Every row comes from one small tree of marks. The marks that hang from a mark follow it in brackets, in alphabetical order. Every link used is in the known rows. Which tree was each row made from?
Known rows
todek[dabafez gidol[tibo[bofe]]]: [ -1 -53   6  42 -47  -3  23  17  37 -28 -28 -30   2  41 -22]
bege[zenu[gidol[tibo[bofe dokuf] todek[dabafez]]]]: [  4 -31  30   8 -59 -23  36   5  24 -39 -36 -18 -13  47  -5]
dabafez[todek[gidol[tibo[bege[zenu]]]]]: [  0 -30  14  -6 -31 -22  49   3   6 -32 -21 -28  12  49  -6]
tibo[bege]: [  8 -43  21  22 -25  -4  18  -5  16  -7 -29 -17  32  48  -6]
todek[dabafez gidol[tibo[bege bofe]]]: [ -8 -51  18  24 -43  -7  34  17  37 -37 -25 -33  10  51  -3]
zenu[gidol[tibo[bege bofe dokuf] todek]]: [  4 -33  47 -13 -43 -30  47   0  21 -22 -38 -14   4  63   1]
gidol[tibo[bege]]: [ 11 -38  21   6 -33 -10  25 -11  15 -10 -35 -22  27  50  -8]
tibo[bege[zenu[gidol[todek[dabafez]]]] bofe dokuf]: [ -6 -35  41   9 -45 -20  40  13  21 -44 -30 -15   2  55  15]
bege[zenu[gidol]]: [ 13 -32  16  32 -22   0  17 -20   7   4 -28 -26  10  49 -22]
tibo[bege[zenu[gidol[todek]]] bofe dokuf]: [ -6 -30  46  -1 -37 -25  43   7   8 -26 -36 -14   4  58  13]
zenu[gidol[todek[dabafez]]]: [ 17 -39   4  33 -37  -1  21 -19  30 -18  -7 -17  11  46 -31]
gidol[tibo[bege bofe[zenu] dokuf] todek[dabafez]]: [  5 -48  32   3 -72 -35  43  17  32 -48 -44  12   2  53  15]
gidol[tibo[bege[zenu] dokuf] todek[dabafez]]: [  7 -28  29 -11 -54 -27  36   4  10 -53 -33 -15  13  40   7]
dokuf[tibo[bege bofe[zenu[gidol]]]]: [  2 -67  39  36 -49  -5  50  -6  28   3 -38  -5   0  72   5]
bofe[zenu[gidol[tibo[dokuf] todek[dabafez]]]]: [ 29 -38  24  18 -61 -29  35 -13  25 -22 -30  10  -8  57 -22]
todek[dabafez gidol[tibo[bege bofe[zenu] dokuf]]]: [  1 -56  35  27 -58 -27  39  31  30 -35 -44  -3  -2  60   7]

Which tree is each row?
[  7 -40  11  18 -55  -9  33  -9  40 -28 -19 -21  -4  49 -21] | zenu[gidol[tibo[bofe] todek[dabafez]]]
[ -3 -32  17   5 -27 -12  35  -3   3 -23 -28 -40  16  48  -9] | todek[gidol[tibo[bege[zenu]]]]
[-12 -36  21  -3 -39 -24  54  19  16 -39 -29 -28   3  51   5] | dabafez[todek[gidol[tibo[bege[zenu] bofe]]]]
[ 24 -37  48   5 -40 -28  38 -15  13   0 -45   4   4  75  -6] | bofe[zenu[gidol[tibo[bege dokuf]]]]
[ 11 -46   0  38 -38  -2  19   1  27 -22 -20 -30  11  38 -33] | todek[dabafez gidol[tibo]]
[-12 -42  25  19 -34  -8  24  13  14 -22 -42 -22  18  47  15] | tibo[bege[zenu] bofe]
[  9 -37  36   8 -28 -22  32  10   7 -14 -38 -22  18  51 -13] | todek[gidol[tibo[bege dokuf]]]
[ 13 -38  29  14 -57 -21  33   6  34 -30 -33 -10  -7  50 -15] | zenu[gidol[tibo[bofe dokuf] todek[dabafez]]]
[  7 -48  51  25 -39 -24  35   8  22  -2 -50   8   3  76  10] | tibo[bege bofe[zenu[gidol]] dokuf]
[ 15 -38   3  17 -36 -17  36   3  18 -12 -20 -18   8  42 -34] | dabafez[todek[gidol[tibo]]]
[ 16 -32  31   4 -25  -8  32 -26  18  -1 -27 -26  16  65 -16] | zenu[gidol[tibo[bege]]]
[ 27 -41  18  26 -42 -14  28 -29  19  10 -33  -5   0  64 -30] | bofe[zenu[gidol[tibo]]]
[  4 -52  23  37 -49 -16  21  31  31 -29 -42 -19  -1  40 -16] | todek[dabafez gidol[tibo[bofe dokuf]]]
[ -4 -36  45  -3 -46 -25  32  19   9 -29 -59 -18   8  49  17] | gidol[tibo[bege[zenu] bofe dokuf]]
